Each row was made from one path, in order. Every step used is in the known rows, and no mark comes twice. Write each row's path.
Known rows:
vitav/sedo/fenes/pivi: [  2,   0,  -8,   9,  -7,  -8,   2,   3,   0, -13, -22, -14,  -7,  23,   7,
  -2,  -3,  -9,  -7,   4,  15,   3]
dufo/fenes/kitu: [  6,   7,   5,   7,  -7,  -3,   2,  -4,   9,   2, -11,   1,  -2,   1,   8,
  -2,  -4,   6,  -9,  31,   3,  18]
sedo/fenes/kitu/vitav: [  3,  20,  -2,  -1,  -8,   9,   5,  -8,   3,   4, -10, -10,   6,   0,   7,
  -7,  -3,  -3, -16,  27,  13,  -6]
kigor/fenes/kitu/vitav: [  2,  14,   2,  -3,  -4,   4,  -4,  -1,   0,   3,  -6, -11,   4,  -8,   9,
   1,  -4,  -1, -10,  22,   5,   3]
pivi/fenes: [  3,   7,  -2,  10,  -2, -10,   4,  -2,  -5,  -2,  -3,   8,  -8, -11,  10,
   2,  -7,  -1,   2,  18,  10,   0]
kitu/vitav/pivi/fenes: [ 12,  17,   2,   7,   2,  -1,   2, -15,  -3,   4,  -1,   9,  -3,  14,  12,
  -2, -12,  -4, -12,  18,   7,  -5]
pivi/vitav/kitu/fenes/sedo: [ 17,  14,  -3,  -7,  -7, -21,  -6, -10,  -1,   5,   4,   9,   0,   8,   7,
  -1,  -3,  11,  -8, -13,   6,  16]
pivi/fenes/sedo: [  1,   7,  -1,   6,  -3, -17,   3, -10,  -7,  -3,   7,  17, -14, -24,   9,
   0,  -4,   2,   2,   9,  17,  -5]
vitav/sedo/fenes: [  3,   6,  -3,   3,  -6,  -9,   1,   7,  -5, -13, -19, -12,  -2,  22,   6,
  -5,  -5,  -5,   2,   8,  18,   3]
dufo/fenes/pivi: [  6,   3,  -2,  19,  -3, -11,   0,  -4,  10,   8, -17,   1,  -9,  15,  11,
   2,  -6,   0, -13,  13,  -2,  13]
kitu/fenes/sedo: [ 10,  12,  -3,  -2,  -1, -20,  -2,  -7,  -2,  -2,   1,   5,  -1, -23,   8,
  -1,  -6,   2,   6,  -8,  13,  10]
pivi/vitav/kitu/fenes: [ 17,  14,  -4,  -4,  -6, -16,  -5,  -4,   0,   8,  -5,   1,   3,  21,   7,
   0,  -6,   9,  -9,  -4,   1,  21]
kigor/fenes/pivi/vitav/sedo: [ 12,  -9,  -3,   5,  -8, -10,  -7,   9,   0,  -5, -10, -17,  -7,  23,  11,
   5,   1,  -4,  -7,   5,   5,  10]
kitu/fenes/pivi/vitav: [ 20,   4,  -7,   5,  -6, -11,  -1,  -4,   7,   7,  -5,  -9,  -1,   3,  11,
   3,  -4,  -2,  -5,   2,   2,  15]
kigor/fenes/pivi/vitav: [ 13,  -5,  -3,   7,  -8,  -9,  -7,   8,   2,   3,  -8, -11,  -3,  10,  12,
   6,   2,  -4, -12,   8,   0,   6]
kigor/fenes: [  3,   7,   0,   3,  -2, -11,  -6,  14,  -5,  -3, -12,  -6,   0,   0,  10,
   4,  -4,  -3,  -1,   8,   4,   7]
sedo/fenes/pivi: [  3,   6,  -9,  11,  -6,  -6,   3,   1,   3,  -1, -19,  -7,  -3,   7,   9,
  -1,  -1, -10, -16,   8,   8,  -3]
pivi/fenes/sedo/vitav/kitu: [-13,  14,  -6,   6,  -1, -12,   1, -10, -15,   0,   3,  17, -18,  -7,   7,
  -3,  -3,   8,  -5, -17,  16,  -4]
kigor/fenes/sedo/vitav/pivi: [ -2,   8,   1,   2,  -2,  -8,  -8,   6, -13,  -7,  -3,   3,  -6,   2,  10,
  -2,   1,  -3,  -6, -15,  12,   0]
kitu/vitav: [  7,  22,  -1,   2,   2,  -6,   1, -15,  -1,  16,  -6,   4,  -3,   5,  11,
  -4, -12,   2,   2,  15,   4,   1]
pivi/fenes/sedo/vitav: [ -9,  10,  -4,   8,  -2,  -9,   3,  -8, -13,   1,   6,  14, -17, -20,   9,
  -3,  -2,   4,   5,  -7,  20,  -9]
kigor/fenes/pivi: [  3,   0,  -5,   9,  -2, -10,  -5,   9,   0,  -3, -16,  -9,  -6,   1,  11,
   7,  -2,  -8, -11,   4,   0,   6]
dufo/fenes/sedo/vitav: [ -5,  13,   1,  10,  -3, -10,  -1,  -6,  -3,  10,  -4,  10, -11,   5,  10,
  -6,  -4,  10,   0,  -7,  12,   5]
kitu/vitav/sedo/fenes/pivi: [  3,  12,  -7,   6,  -3,   0,   2,  -9,   0,   2, -16, -14,  -4,  28,   9,
  -5,  -8,  -6,  -9,   6,  13,  -5]
pivi/vitav/kitu: [ 15,  11,  -1,  -1,  -7, -16,  -3,  -7,  -1,   8,  -5,   9,  -5,  24,   8,
  -2,  -3,  10,  -9,   7,   0,  16]

Write each row's path:
[ 13,   4,  -7,   7,  -7, -15,  -2, -12,   5,   9,  -9,   6, -12,  22,   8,
   1,  -1,   3, -18,   4,  -4,  15]	fenes/pivi/vitav/kitu
[ 15,  20,   3,   3,   3,  -4,   0, -17,   0,   8,  -6,   7,  -2,  20,  11,
  -5, -12,  -3, -10,  17,   2,   2]	kitu/vitav/pivi
[  1,   6,   0,   5,  -7,  -1,   6,  -7,  -1,  -7,   0,   4,  -8, -24,   7,
   1,  -2,   0,  -5,  32,  11,   4]	pivi/fenes/kitu
[ 11,   5,   4,   6,  -2, -14,   1, -12,  -6, -12,   5,  20, -11,  -6,  10,
  -1,  -4,  -4, -10,  11,  14,  -2]	vitav/pivi/fenes/sedo
[  4,  19,  -6,  -4,   0, -24,  -5, -10,  -4,  -2,  -5,  12,  -3,  -4,   5,
   1,  -7,   8,  -6, -21,   6,  17]	vitav/kitu/fenes/sedo
[ 19,   1,   2,  -1,  -9, -12,  -2,  -3,  -1,  -1,  -3,  -4,  -8,  25,   9,
  -3,  -4,   4,   9,  17,  12,  13]	pivi/vitav/sedo
[  9,   7,  -9,   7, -11,  -8,   0,  -2,   3,   4, -16,  -6,  -2,  30,   8,
  -2,   2,  -2, -27,   2,   5,   2]	sedo/fenes/pivi/vitav/kitu
[ 16,  -5,   0,  15,  -9, -10,  -1,  -3,  11,   5, -12,  -6, -10,  36,  11,
   0,  -4,   4, -10,  14,   4,  17]	dufo/fenes/pivi/vitav/sedo
[  6,   8,   4,   8,  -4, -18,  -1,  -7,   3,   5,  -3,  14,  -7,  -1,  10,
  -3,  -6,   8,  -2,   8,   9,   8]	dufo/fenes/sedo
[ -7,  14,  -3,   2,  -1, -12,   0, -11,  -9,   5,   1,  13, -15, -14,   8,
  -7,  -2,   5,   8, -10,  15,  -1]	fenes/sedo/vitav
[ -4,   9,   0,   8,  -4,   9,   4,  -6,  -8,  -7,  -4,   4, -11,   1,   8,
  -3,  -1,  -3, -11,  13,  11,   2]	sedo/vitav/pivi/fenes/kitu
[-11,  19,  -6,   0,   0, -16,  -3, -14, -11,   4,  -3,  18, -16,  -1,   5,
  -6,  -2,  10,  -2, -23,  10,   6]	fenes/sedo/vitav/kitu
[ 13,  17,   5,  -2,  -3,   5,   2, -22,   5,   2,  -4,   4,  -1,   3,   8,
  -5,  -6,  -3, -15,  33,   3,   7]	fenes/kitu/vitav/pivi
[ -9,   9,  -2,   1,  -2,  -9,  -7,   7, -13,  -1,  -2,   0,  -8, -10,   9,
  -1,   1,   2,   3, -16,  14,  -2]	kigor/fenes/sedo/vitav
[  1,  10,   1,   3,  -5,   4,   5, -15,  -1,  -4,   0,  -3,  -8,  -5,   7,
  -2,  -8,   1,  -3,  30,  16,   0]	pivi/fenes/kitu/vitav/sedo
[ 17,  -6,  -3,   7,  -9, -12,   0,  -8,   5,   0,  -8,  -6, -14,  23,   9,
   0,  -1,  -2,  -3,  12,   6,  12]	fenes/pivi/vitav/sedo
[  2,  11,  -2,   0, -11,   2,   4,   0,   2,  -7, -14,  -8,   4,  -7,   5,
  -5,   1,  -4, -12,  27,  13,   1]	sedo/fenes/kitu
[  4,  13, -12,   5,   1, -18,  -4,  -7,   3,   1, -18,   1,  -4,   9,   6,
   5,  -7,   1, -17, -16,  -5,  22]	vitav/kitu/fenes/pivi
[  9,  13,   5,  -3,  -4,   5,  -4,  -3,   0,  -3,  -6,  -8,   4,   3,   9,
   0,  -3,  -5, -18,  23,   3,   5]	kigor/fenes/kitu/vitav/pivi
[  9,   0,  -6,   5,  -7, -13,  -9,   6,   0,   2, -12,  -6,  -5,  23,  10,
   6,   1,   0, -22,  -4,  -4,  12]	kigor/fenes/pivi/vitav/kitu
[  9,   7, -10,   8,   0, -12,   0,  -4,   6,   2, -13,  -6,  -2,  -6,   9,
   4,  -7,  -6,  -4,  -3,   1,  15]	kitu/fenes/pivi
[ 1, 11,  5, 11, -2, -8, -2, -7, -3,  3, -5, 13, -9, 17, 10, -7, -4,  5,
 -8, -6, 10,  7]	dufo/fenes/sedo/vitav/pivi
[ 15,   2,   2,  -4, -17,   0,   1,   1,   1,  -8,  -6, -16,   0,  20,   6,
  -6,   3,   1,  -6,  26,  19,   6]	pivi/vitav/sedo/fenes/kitu
[  2,   4,   2,  -1,  -7,  -2,  -4,   9,  -1,  -8,  -9,  -9,   0, -14,   7,
   3,   1,  -2,  -6,  23,   4,  10]	kigor/fenes/kitu
[ -1,  16,  -6,   0,   0, -12,  -2,  -5,  -7,   4,   0,   1,  -4, -17,   8,
  -3,  -4,   4,   9, -21,  15,   7]	kitu/fenes/sedo/vitav
[  9,  19,   2,  -1,  -7,  10,   4, -10,   3,  -3, -10,  -8,   7,  12,   7,
  -7,  -3,  -7, -23,  27,  11,  -5]	sedo/fenes/kitu/vitav/pivi
